Every row comes from one small tree of marks. The marks that hang from a mark follow it in brackets, in alphabetical order. Every link used is in the known rows. Which tree was each row made from?
Known rows
depi[beled soboma]: [ -3 -16  -4  -5 -22   1  -6   3  10  48 -10  23  32  13  32 -18   0 -37
 -57  55   1 -26 -11 -37 -13 -32  20  28  21  -5  20  27   1]
depi[beled[lumef]]: [ -2   0   4 -22  -3 -16   7   9   4   0  -8   6  28  18  20 -23 -29 -15
 -49  58 -14   8  -1  -5  -6 -33   8  16  -8  -7  31 -23  -4]
nimik[rizu[soboma[lumef novufu]] veso]: [ 19 -19 -21  20 -18 -16  44   3 -55  40  35 -30  20  -3  28  -6 -69 -19
  10  27 -32  -7 -32 -15 -16  -1 -22  -4 -11  26  23  29  -4]
depi[beled[lumef] soboma[rizu]]: [-20  18 -33 -11   0   8   2   6  35  46  -3  37   4  13  10 -23 -15 -16
 -73  41 -15   6 -10 -29  -8 -47  14  19  34 -38  17  26   4]
nimik[rizu[soboma[lumef]] veso]: [ 30 -26  -9  18 -29 -29  39  -8 -52  41  20 -34  28 -13  23 -17 -66 -20
  11  24 -35  -8 -27 -23 -21 -11 -17  11 -13  24  27  35  -8]
soboma[lumef rizu[nimik[veso] regu]]: [ 52   5   3   8  20 -27  17  29 -29  21   5 -35 -21  -2 -47  38 -13 -14
 -40  14 -17 -20   5 -14  -3   6  -2  36  33   0   2  -6   4]
depi[beled soboma[novufu rizu]]: [-29  17 -46  -1  -4  27  -2  16  32  40   6  34   9  26  24  -4   0 -32
 -59  53  -8 -15 -20 -20   5 -29  12   1  51 -15  -1  26  10]
regu[rizu[nimik soboma[lumef novufu]]]: [ 33 -25 -10 -21 -13 -42  69 -16 -65  13   6 -18  -6  -3 -22  26 -20 -17
 -36  46  -1   4  16 -11 -18  -2 -18   0 -34  50   9  38 -16]
nimik[rizu[regu]]: [ 12  -8  13  24  -8 -32  19  -6 -41   9  -1 -33  15   7  27 -14 -29   2
 -32  37 -24  -5  17  24 -18   2 -30  -3 -24  38  24   3  -7]
soboma[lumef[goti] novufu]: [ 27  -6  -7 -17  21   3  17  22 -32 -27  27 -27  -6  62  55  24 -36 -32
 -14  33  44  16 -18  42   4   7   6 -16  11   2   2 -31  -1]
nimik[rizu[soboma[novufu]] veso]: [  3 -16 -22  23 -32 -10  47 -10 -50  46  32 -21  19 -12  32 -10 -52 -17
  10  36 -31  -9 -25 -14  -8 -13 -23 -17 -15  31  20  40  -5]
sezo[kedan soboma[lumef[goti] novufu rizu]]: [ 13 -12   7 -23  10  67  18 -10  -1 -26  14  25  39  35  64  22   3 -40
 -34   4  23  49  -6  53  34  -4   9   0  26 -33 -41 -35 -26]
rezin[regu[rizu[nimik soboma[lumef]]]]: [ 23 -28 -13 -42 -22 -38  72 -19 -66  -1 -11 -43   6  -1 -14  -5  11 -13
 -10  39  13  -6  35   1 -20 -14 -20  17 -49  51  24   0 -40]
nimik[rizu]: [ 10 -17   7  19 -20 -11  21 -14 -33  -8  -4 -21  20  15  57 -25 -37  -9
  -5  41 -20   2   7  30 -31  -7 -28 -16 -19  24  26  19  -4]
regu[rizu[nimik[veso] soboma[novufu]]]: [ 23 -22  -7 -13 -30 -37  78 -22 -74  37  14 -10  -3 -24 -35  27 -11 -20
 -26  50 -12 -11  16 -25  -6 -15 -16 -10 -29  58   7  50 -10]
sezo[soboma]: [  9 -18  29 -20 -23  24  13 -26 -18  13 -30  16  39  27  44   1 -10 -28
 -30  39  23  17   1  16   0 -34  26  17 -18  -4  -7  -9 -18]
sezo[soboma[lumef[goti]]]: [ 30 -19  26 -28  -8  13   2 -15 -25  -1 -23   3  39  39  44  11 -31 -32
 -28  20  37  34 -16  30   2 -23  36  29 -11 -11 -10 -18 -22]
soboma[lumef novufu]: [ 27  -9  -4 -13  29   9  25  32 -33 -16  22 -27  -6  62  49  16 -39 -31
 -17  38  23  -3  -9  23 -13  14  -3  -5  11   2  10 -42   4]
rizu[nimik[veso] regu soboma]: [ 36 -27  10  15 -32 -42  48 -19 -56  84  24 -29 -11 -51 -43  47  26  -3
 -61  43  13 -32   4 -69  15 -13  -3  28 -43  35  20  42 -28]
depi[beled[lumef] soboma]: [ -8  -2  -8 -12  -4   0   8   8  10  52   4  30  13  15  25 -22 -17 -19
 -71  47   0  -3 -12 -32 -17 -37  18  25   6 -25  34  19   1]
pogez[novufu]: [ 15 -59  34 -13   0  14   3   8 -20 -29 -27 -11   3   3  48 -18  35 -49
 -20  40 -14   5  -2  16 -12 -28  32  -7   5  -3  20  -7 -13]
nimik[veso]: [ 26 -20  29  -1 -25  -8  33   0 -45  33   6 -20  16  -2  12  -3 -18 -40
   8  45  -9 -34   2 -22   0 -28   7   5  18  16  14  -2  11]
soboma[lumef novufu rizu]: [ 10  19 -37 -11  34  19  17  29   3 -26  13 -18 -20  60  29  16 -35 -28
 -18  30   1   9  -6  29   0   0  -8 -15  51 -16 -13 -31  11]
regu[rizu[soboma[lumef]]]: [ 26 -26  -4 -34 -19 -54  55 -34 -48   5 -18 -25  19   5  -8 -10 -34 -30
 -26  46 -10  11  26 -12 -15 -27 -13  10 -14  45   2  17 -18]
rizu[nimik regu soboma[lumef]]: [ 50 -33   6   3  -9 -48  34 -13 -45  51  14 -39 -14 -21 -25  46  13   2
 -77  35  30 -12   5 -49  -2   2  -5  42 -50  22  22  23 -37]
goti[lumef]: [ 10 -16  32 -19 -31 -45  18 -12 -18 -11   4  -7  16   8  59 -35  16   4
 -15  42  18  20  16 -17 -17 -20 -24  -9  -1 -24  15  22  -7]
soboma[novufu rizu[nimik[veso]]]: [ -1  18 -28  13   1  31  37  16 -15  11  27   2 -33  10   0  41   6 -17
 -17  43  -6 -16  -3   8  10  -7 -10 -34  32   0  -7  21  15]
tabego[novufu]: [  9 -31  30  -6   0  18  19  -5 -34 -20   3  -7   9   6  55 -17  49 -13
 -56  55  -4   5  46 -11  -7 -26  -4 -20   4  -4   5 -30  -3]
sezo[kedan soboma[lumef rizu[regu]]]: [ 29 -18  32 -18  10  39  15 -13  -5  -5  -7  11  49  15  31  11  11 -33
 -53   2   0  30  18  23  23  -6   5  37  22 -26 -32 -46 -29]
rezin[regu[rizu[nimik[veso] soboma]]]: [ 16 -25 -12 -37 -32 -36  79 -23 -72  15  -7 -37   8 -16 -23  -6  17 -14
  -3  43   4 -15  34  -8 -11 -22 -18  10 -46  56  22   9 -36]
lumef[goti]: [ 13 -15  15 -15 -28 -11   8 -30 -18 -19  -7 -15  10  23  53   0   2 -32
 -12  46  44  17   4  32  15 -38  13 -20  -1   9   3   9 -12]
zifu[kedan]: [  9 -28 -15 -28 -20  24  22  -8  -8 -16  20  -6  16  18  54 -15 -10 -31
  15  39   2   3  57  19 -26 -24  -1  -8  20  41  10 -41 -11]
nimik[rizu[regu soboma[lumef novufu]] veso]: [ 20  -9 -16  25  -6 -36  43  10 -64  58  38 -42  16 -11  -1   4 -61  -8
 -16  24 -36 -13 -21 -19  -3   6 -23   9 -15  42  20  12  -7]

Which tree is each row?
[  4  -6 -17  28 -20 -28  46  -2 -58  62  36 -33  15 -19   2   0 -42  -7
 -17  34 -36 -15 -13 -20   5  -5 -26  -5 -18  46  18  24  -8] : nimik[rizu[regu soboma[novufu]] veso]
[  9 -10 -23  18   0 -31  30  -6 -37  20  20 -38  10  14  32  -3 -45   2
 -39  32 -11  11  -4   8 -12   7 -32  -1 -33  33  18   7 -22] : nimik[rizu[regu soboma[lumef novufu]]]
[ 18  12  -4  -9  20  27  14  16 -20  17  -3   9   2  32  -1  45 -15 -12
 -57  17  13  21 -11  24   9   2  18  21   3  -9 -20 -19 -12] : sezo[soboma[lumef novufu rizu[nimik regu]]]
[ 31  16 -31   1  21  12  22  32 -24  -8  36 -16 -35  27  -1  55 -23 -23
 -13  17  15   9 -27  27  12   7   4 -16  40 -10 -10  10   9] : soboma[lumef[goti] novufu rizu[nimik[veso]]]
[ 20   1  -4  10 -20   6  25  -7 -10  13  -4  -4 -19 -11 -11  21  11 -20
 -15  38 -14 -19   8 -10  -2 -25  -4  -5  29  -5   0  32   7] : soboma[rizu[nimik[veso]]]
[-14   5 -29  -3 -18   9 -11   0  35  41 -16  29  22  11  16 -17   3 -35
 -57  50 -14 -17 -11 -32  -4 -42  18  21  50 -16   4  34   5] : depi[beled soboma[rizu]]
[  7   4 -30 -11  -3  -3 -22  12  30  28  -8  16  21  23  15  -8 -18 -38
 -55  31   0   0 -27 -20  -3 -31  28  35  55 -25   2  26   1] : depi[beled soboma[lumef[goti] rizu]]
[ -3   6 -20   9 -11  -4  -7  10  19  60  -6  24   8  -8 -17   9  21 -19
 -82  45 -12 -28  -5 -42   0 -25  15  33  32  -6   9  41   1] : depi[beled soboma[rizu[nimik regu]]]
[ -5  27 -26  15  16  13  29  16 -12   9  20  -7 -40  15 -12  47  23  -2
 -55  43   3 -11  15  16  19   2 -17 -27  19  12 -11   2   4] : soboma[novufu rizu[nimik regu]]
[ 33 -31   5 -14 -39 -50  72 -34 -72  37  -1 -14   5 -35 -40  17  -8 -22
 -25  49 -17 -11  21 -34 -11 -23 -12   5 -30  57  11  57 -13] : regu[rizu[nimik[veso] soboma]]
[  2 -15 -10  19 -23 -37  28 -30 -31  26   3 -32  18  -6  30 -16 -27   3
 -39  40 -15   7   8  -1  -9 -13 -32  -1 -38  36  21  24 -25] : nimik[rizu[regu soboma]]
[ 18   1   3 -26  -5  20  -3 -17   1  -8 -30   9  28  35  29  11 -28 -29
 -28  14  21  43 -16  33  10 -34  33  23  16 -24 -26  -9 -18] : sezo[soboma[lumef[goti] rizu]]
[ 30 -16  -4  21 -19 -49  33  -6 -60  54  27 -45  22 -23  -4  -2 -56 -11
 -14  19 -30  -5 -19 -19   0  -7 -15  18 -16  39  20  25 -15] : nimik[rizu[regu soboma[lumef[goti]]] veso]
[ -6 -15 -28 -47 -21 -26  74 -25 -54  -5  -9 -37  11  13   4 -21   8 -18
  -5  50  10   0  37  12  -4 -27 -22  -8 -37  54  13 -15 -36] : rezin[regu[rizu[soboma[novufu]]]]
[  5   7 -41   2  13  18  -4  40  14  39  15  24  -1  26   6  20 -11 -28
 -66  37  -4 -18 -32 -26 -13  -2  14  24  43 -19  10  28  10] : depi[beled soboma[lumef novufu rizu[nimik]]]
[ 49 -18  44  22 -11 -34  36  14 -71  60  20 -29 -15 -33 -46  49  24  -6
 -51  39   1 -47  17 -32   3   7   0  26 -23  37  25  11  -1] : rizu[nimik[veso] regu]
[ 58 -30   8   6 -18 -54  38  -7 -61  71  31 -41 -11 -39 -43  57   6  -7
 -58  25  27 -15 -12 -55  16  -2   7  41 -39  27  18  34 -31] : rizu[nimik[veso] regu soboma[lumef[goti]]]
[ 26 -20  -6 -17  -9 -52  19 -27 -23  31   3 -44  10   6   6  12  -8 -15
 -61  35  35  13   5 -26  23 -25   2  27 -21  19   3  -7 -38] : rizu[regu soboma[lumef[goti]]]
[-20  21 -35 -14  -4   4  -3  -1  37  40   0  37   3  14  14 -18 -12 -17
 -71  37  -2  20 -18 -15   5 -52  22  11  33 -38  12  34   0] : depi[beled[lumef[goti]] soboma[rizu]]
[-17  -4 -22  -3  -8  19   2  18   6  47  12  27  20  28  39  -4  -3 -34
 -57  59   7 -23 -20 -25  -5 -20  16   8  22  -3  15  18   5] : depi[beled soboma[novufu]]
[ 15  10  -1  11  -4 -11  18  -7  -7  12  -9 -14 -25  -7 -24  28  27  -4
 -53  39  -5 -14  27  -2   8 -16 -10   2  16   7  -3  14  -2] : soboma[rizu[nimik regu]]
[ 21 -15  -8  17 -18 -25  56  -4 -59  84  45 -24 -22 -35 -35  60  23  -1
 -63  46  19 -31  -4 -56  23   0  -8   7 -42  37  15  34 -23] : rizu[nimik[veso] regu soboma[novufu]]
[ 36 -18 -14   3   1 -35  38  -4 -47  44  38 -34 -25  -5 -12  65  12   3
 -76  34  50   4  -9 -24  18  11  -4  14 -49  24  13  22 -36] : rizu[nimik regu soboma[lumef[goti] novufu]]
[ 48 -33   5 -19 -26 -56  68 -21 -75  33   2 -23   5 -27 -43  21 -24 -25
 -24  39 -16  -8  14 -33 -20 -12 -11  20 -26  51  13  46 -13] : regu[rizu[nimik[veso] soboma[lumef]]]
[  4 -31  34 -16  -9  70  35 -19 -20  -5  14  31  49  26  79  13  21 -38
 -35  29  25  23  10  35  24  -4   2  -6  -9 -14 -23 -36 -26] : sezo[kedan soboma[novufu]]
[ 24  -8  20  32 -14 -34  31  10 -67  46  19 -37  20 -20  -7  -8 -43 -10
  -8  28 -48 -28   1  -3  -9   1 -20   6  -5  46  25   8   7] : nimik[rizu[regu] veso]
[ 12  -7 -24 -14   5 -34  28 -12 -25  30  24 -40  -2  21  14  26 -12 -14
 -63  38  41  14  -3 -14  31 -12  -2   8 -19  22  -2 -16 -33] : rizu[regu soboma[lumef[goti] novufu]]
[ 43 -32   1 -24 -26 -56  59 -32 -63  10  -6 -21   3 -15 -25  21 -15 -20
 -35  41   4  12  18 -12 -16 -15 -10  10 -36  47   9  48 -22] : regu[rizu[nimik soboma[lumef[goti]]]]
[ 12 -30 -20   4 -32   6  49 -26 -28  32  25  -4 -20  -5  30  41  21  -8
 -41  57  42  -5 -10 -29  -3 -11  -9 -17 -49  11  18  52 -27] : rizu[nimik soboma[novufu]]
[ 27 -22  -3 -14  -4 -48  25 -20 -23  37   0 -45  10   7   2   8 -11 -14
 -63  38  20   1  11 -39  11 -18  -4  35 -21  20   8 -16 -34] : rizu[regu soboma[lumef]]
[ 12  -9 -22 -11  10 -31  34  -5 -26  37  22 -40  -2  21  10  22 -13 -13
 -65  42  27   2   3 -27  19  -6  -9  15 -19  22   3 -24 -29] : rizu[regu soboma[lumef novufu]]
[ -7  15 -48 -10  11  14 -13  27  26  25  11  21   9  38  23   6 -20 -36
 -55  35   6   2 -35  -7   6 -19  23  14  57 -21  -3  19   6] : depi[beled soboma[lumef[goti] novufu rizu]]
[ 14 -14   9 -19  14  69  24  -3  -2 -19  11  24  39  36  59  17   1 -40
 -35   8   8  36   1  39  22   2   2   7  26 -33 -37 -44 -21] : sezo[kedan soboma[lumef novufu rizu]]
[ 41 -45  51 -24  -3  44  21 -17 -24 -10  -4  14  61  22  66   5   1 -42
 -33  11  19  26   8  22   4  -1  10  35  -5 -24 -14 -43 -31] : sezo[kedan soboma[lumef]]
[ 17   6  -7 -13  12  40  16   9 -14   4  -5  17   5  40  21  39 -21 -19
 -38  19  16  26 -18  27  -1  -4  20  12   5 -19 -19  -7 -10] : sezo[soboma[lumef novufu rizu[nimik]]]
